Each row was made from one small tree. Brackets hold a mark, then the marks that hang from it, in alphabetical order. Every link used is in the known rows. Write each row's tree.
Known rows:
(niso kise takiv (zafib (seki vofa))): [-1.46 -4.02  2.07 -0.66 -3.33 -0.91  3.84  4.33 -1.83  0.53  0.97  1.37
  0.85  1.61  2.43 -0.44  0.71  1.12 -1.18]
(kise (niso takiv) (zafib geko seki)): [-0.84 -1.58  1.55 -1.17 -2.72 -1.67  0.63 -5.80 -0.14 -3.56  2.93  0.05
 -4.28  3.03  3.33 -1.42 -0.85  0.84 -2.86]
(geko (kise (niso takiv)) (zafib seki)): [-1.33 -1.87  0.17 -2.72 -1.54  3.11 -4.00 -2.03  0.15 -4.04  3.97  0.70
 -1.50  0.35  0.26 -1.37 -0.02  0.35  2.49]
(seki vofa zafib): [ 1.59 -1.48  0.13 -0.70 -0.56  0.17 -1.14  4.00 -0.07  0.68  0.56  0.82
  3.42  0.40 -1.69 -0.53 -0.82 -1.37  6.55]
(geko (kise niso)): [-1.28 -1.38 -1.39 -2.23 -0.87  1.40 -3.77  2.46  0.51 -3.05  2.32  0.60
 -0.99  1.42 -2.11 -1.41 -0.51 -1.06  4.37]
(zafib (geko (kise niso)) seki): [-0.67 -0.72 -1.02 -1.46 -0.36  0.43 -2.36 -3.98  0.34 -3.22  1.57  1.81
 -1.01  1.01 -1.67 -1.37  0.14  0.25  0.18]
(seki zafib): [ 1.13 -1.35  0.28 -1.14 -0.60  0.01 -0.76  0.53  0.11  0.33  2.17  1.56
  4.89 -1.30 -1.21 -1.07 -0.15 -0.59  5.30]
(takiv (niso (kise (zafib geko)))): [ 3.34 -1.07  1.69 -3.59 -0.43 -0.85 -2.32 -1.79  0.50 -0.82  2.93 -0.30
 -4.50  1.47  3.68 -1.83 -1.92  0.68 -3.36]
(zafib geko (seki vofa)): [ 2.51 -1.11 -0.06 -0.45 -0.74 -1.20  0.82 -0.36 -0.39  0.49  0.08  1.91
 -0.96  0.01 -1.35 -0.58 -0.45  0.59  1.56]
(geko kise): [ 0.56 -1.28 -1.26 -1.32 -1.26  1.86 -3.12  3.06  0.41  0.06  2.48  1.48
  0.63 -0.34 -3.02 -1.31 -0.04 -0.66  4.65]
(seki vofa (zafib (geko (kise niso)))): [-0.92 -0.45 -1.50 -0.27 -0.06  1.54 -3.56  1.66  0.33 -2.72  0.48  1.01
  1.26  3.81 -1.54 -1.38 -1.30 -2.01  2.28]
(niso (kise (zafib geko))): [-0.16 -0.63  2.10 -1.83 -2.43 -0.37  0.39 -1.55 -0.07  0.24  1.99  0.88
 -3.62  2.00  2.79 -1.90 -1.76  0.71 -2.87]
(kise (zafib seki)): [ 1.94 -0.95  1.57 -2.63 -1.55 -0.91 -1.11 -2.69  0.13  0.22  1.72  0.94
 -1.78 -0.22 -0.90 -1.24 -0.33  0.53  3.47]
(takiv (niso kise (zafib geko seki))): [ 2.81 -2.42  1.39 -2.28 -0.10 -1.72  0.47 -1.52 -0.62 -0.30  1.64  2.08
  1.03 -0.67  2.18 -1.26  0.74  1.92 -4.88]
(niso (kise (zafib seki)) takiv): [-0.75 -2.67  3.04 -2.91 -3.20 -0.91  1.93 -3.31 -0.80 -0.27  2.92 -0.08
 -2.40  1.26  3.77 -1.06 -0.07  1.47 -0.72]
(kise (niso takiv) zafib): [-1.53 -2.41  1.25 -1.81 -3.10 -0.70 -0.87  0.84  0.10 -3.58  3.83 -1.17
 -4.31  3.50  2.91 -1.27 -1.53 -0.53  1.27]
(seki (zafib geko)): [ 1.18 -0.45  0.22  0.05 -0.73 -0.23 -0.04 -1.76 -0.10  0.36  2.03  2.07
  4.30 -0.69 -0.43 -1.29 -0.52 -0.27  1.24]
(niso kise takiv (zafib geko seki)): [-1.72 -3.07  2.05  0.26 -3.52 -1.08  4.89 -1.42 -1.67  0.03  2.36  2.49
  1.75  0.46  3.54 -1.14  1.02  2.20 -6.47]
(niso takiv): [ 0.19 -2.90  0.31 -0.50 -2.76 -0.35  1.03  2.67 -0.59 -0.25  3.90  0.45
  0.33 -0.44  1.04 -0.70 -0.21  0.19  2.68]
(kise (niso takiv (zafib geko))): [-2.50 -2.90  0.49  1.45 -3.49 -0.89  2.06  2.81 -0.89 -3.04  3.16  1.48
 -0.30  2.76  2.74 -1.32 -0.52  0.26 -4.31]
(niso takiv zafib): [-0.96 -3.48  0.77  0.78 -3.81 -0.26  1.90  5.77 -0.97  0.19  3.36  1.73
  1.78  0.27  0.88 -0.97  0.27  0.37  0.18]
(seki vofa (zafib (geko kise))): [ 1.03 -0.07 -1.48  0.61 -0.38  1.96 -2.83  2.40  0.08  0.45  0.70  1.81
  2.77  1.74 -2.55 -1.31 -0.93 -1.34  2.51]

Write each row's tree:
[ 0.13 -1.31  1.56 -3.50 -1.28 -1.37 -2.05 -3.57  0.45 -2.98  1.54  0.05
 -3.27  1.75  0.11 -1.26 -0.75  0.14  3.14] | (kise niso (zafib seki))
[-1.60 -1.78  0.42 -2.59 -2.40  0.85 -2.60 -2.84  0.25 -3.81  3.15 -0.38
 -3.74  3.17  0.76 -1.67 -0.04 -0.12  1.35] | (geko (kise (niso takiv) (zafib seki)))
[ 2.59 -0.32  1.12 -1.14 -1.59 -1.22 -0.53 -1.58 -0.07  0.41  0.15  1.08
 -4.06  2.06 -0.59 -1.19 -1.37  0.41  0.44] | (kise (zafib geko (seki vofa)))
[-0.38 -1.87  1.62 -0.27 -2.08 -1.15  2.98  2.11 -1.33  0.99 -0.77  2.74
  0.40  1.44  0.82 -0.92  0.11  1.21 -3.15] | (niso kise (zafib geko (seki vofa)))
[ 1.22 -0.17 -1.05 -0.90 -0.76  0.95 -1.47 -3.26  0.05 -0.03  1.68  2.42
  0.68 -0.92 -2.61 -1.48  0.69  0.83  0.55] | (zafib (geko kise) seki)
[-0.01 -0.81  0.00 -3.03 -0.97  0.76 -4.72  0.52  0.54 -2.97  0.01 -0.32
 -5.03  4.15 -2.04 -1.43 -1.04 -0.97  4.50] | (geko (kise niso (zafib (seki vofa))))
[ 1.98 -0.41  0.00 -2.32 -1.27  1.39 -3.80  1.25  0.40  0.25  0.30  0.79
 -3.41  2.40 -3.10 -1.33 -0.64 -0.41  4.71] | (geko (kise (zafib (seki vofa))))
[-1.33 -0.71 -0.17 -2.61 -1.49  1.46 -4.97  1.27  0.90 -3.10  2.32 -0.13
 -4.20  3.54 -1.15 -2.05 -1.46 -1.33  3.27] | (geko (kise niso zafib))
[ 1.54 -1.49  0.46  0.81 -1.83 -1.22  1.59  2.81 -0.84  0.85 -0.44  2.82
  0.63  0.73 -1.42 -0.81  0.06  0.74 -0.89] | (niso (zafib geko (seki vofa)))
[-2.36 -1.51 -1.09  0.56 -1.53  1.62 -1.55 -1.79 -0.16 -3.75  3.45  0.95
  2.60  2.72  1.35 -1.77 -0.43 -1.08 -0.89] | (seki (zafib (geko (kise (niso takiv)))))
[ 0.87 -0.64  2.30 -2.29 -1.75 -1.15  0.74 -2.25 -0.52  0.51 -0.15  0.67
 -4.34  2.67  1.93 -1.26 -1.46  0.76 -1.85] | (niso (kise (zafib geko (seki vofa))))
[ 2.62 -1.20  0.83 -2.68 -0.62  1.37 -2.66  1.71  0.06  0.17  1.03  1.54
 -1.29 -1.36 -1.85 -0.43 -0.77  0.46  5.85] | (geko (zafib (seki vofa)))
[ 4.02 -1.38 -0.93 -1.27  0.30  0.38 -3.31 -0.58  0.35 -0.82  2.09  2.81
  1.16 -0.75 -1.71 -1.80  0.99  0.92 -2.64] | (takiv (niso (zafib (geko kise) seki)))
[-1.96 -3.87  2.22 -1.06 -3.49 -0.94  4.11  0.85 -1.66  0.08  2.37  1.97
  2.42  0.03  2.77 -0.78  1.45  1.73 -2.28] | (niso kise takiv (zafib seki))
[-2.28 -2.98  1.72  1.07 -3.98 -0.39  4.08  2.95 -1.58  0.05  3.08  1.94
  1.02  1.40  4.00 -1.27 -0.11  1.39 -6.31] | (niso kise takiv (zafib geko))
[ 4.44 -2.73  0.57 -2.50  0.13 -1.52 -1.82  1.27  0.04 -0.60  2.08  1.79
  1.93 -2.00 -0.83 -0.96  1.21  0.98  1.49] | (takiv (niso (zafib seki)))
[-0.66 -1.72  1.67 -0.64 -2.11 -1.20  3.18 -1.43 -1.11  0.69  0.74  3.26
  2.08 -0.40  1.34 -1.30  0.76  1.89 -4.37] | (niso kise (zafib geko seki))
[ 3.41 -1.34 -1.34 -0.50 -0.27  1.20 -3.96  3.78  0.51 -0.70  2.79  2.32
  0.46  0.42 -1.31 -1.91 -0.31  0.15 -2.57] | (takiv (niso (zafib (geko kise))))
[ 0.82 -0.92 -0.88  0.79 -1.76  0.94 -0.94  3.28 -0.45  0.46 -0.32  3.20
  0.63  1.49 -3.16 -1.33  0.45  0.23 -0.93] | (niso (zafib (geko kise) (seki vofa)))
[ 4.16 -1.10  2.08 -4.12  0.34 -1.70 -1.70 -5.98  0.42 -0.90  2.21  0.29
 -3.57  0.61  3.22 -1.58 -0.73  1.59 -3.45] | (takiv (niso (kise (zafib geko seki))))
[ 2.15 -3.38  1.16 -2.72 -0.52 -0.81 -0.98  4.91 -0.28 -0.20  2.40  0.95
  0.84 -0.28  1.96 -1.14 -0.03  0.65 -0.72] | (takiv (niso kise zafib))
[ 4.02 -1.88 -0.05 -0.61 -0.47 -0.97 -1.55  3.06  0.14 -0.50  2.67  2.05
  0.51 -0.44  0.46 -1.46 -0.60  0.58 -2.59] | (takiv (niso (zafib geko)))
[ 1.48 -0.44 -0.04 -3.27 -0.54  3.38 -4.92 -1.31  0.55 -0.32  2.69  2.26
  0.29 -2.36 -3.06 -1.38  0.33  0.76  4.84] | (geko kise (zafib seki))
[-0.13 -0.84 -1.30 -1.17 -0.38  0.55 -2.66 -0.55  0.21 -2.94 -0.04  1.14
 -2.43  2.68 -2.10 -1.07 -0.56 -0.38  1.28] | (zafib (geko (kise niso)) (seki vofa))
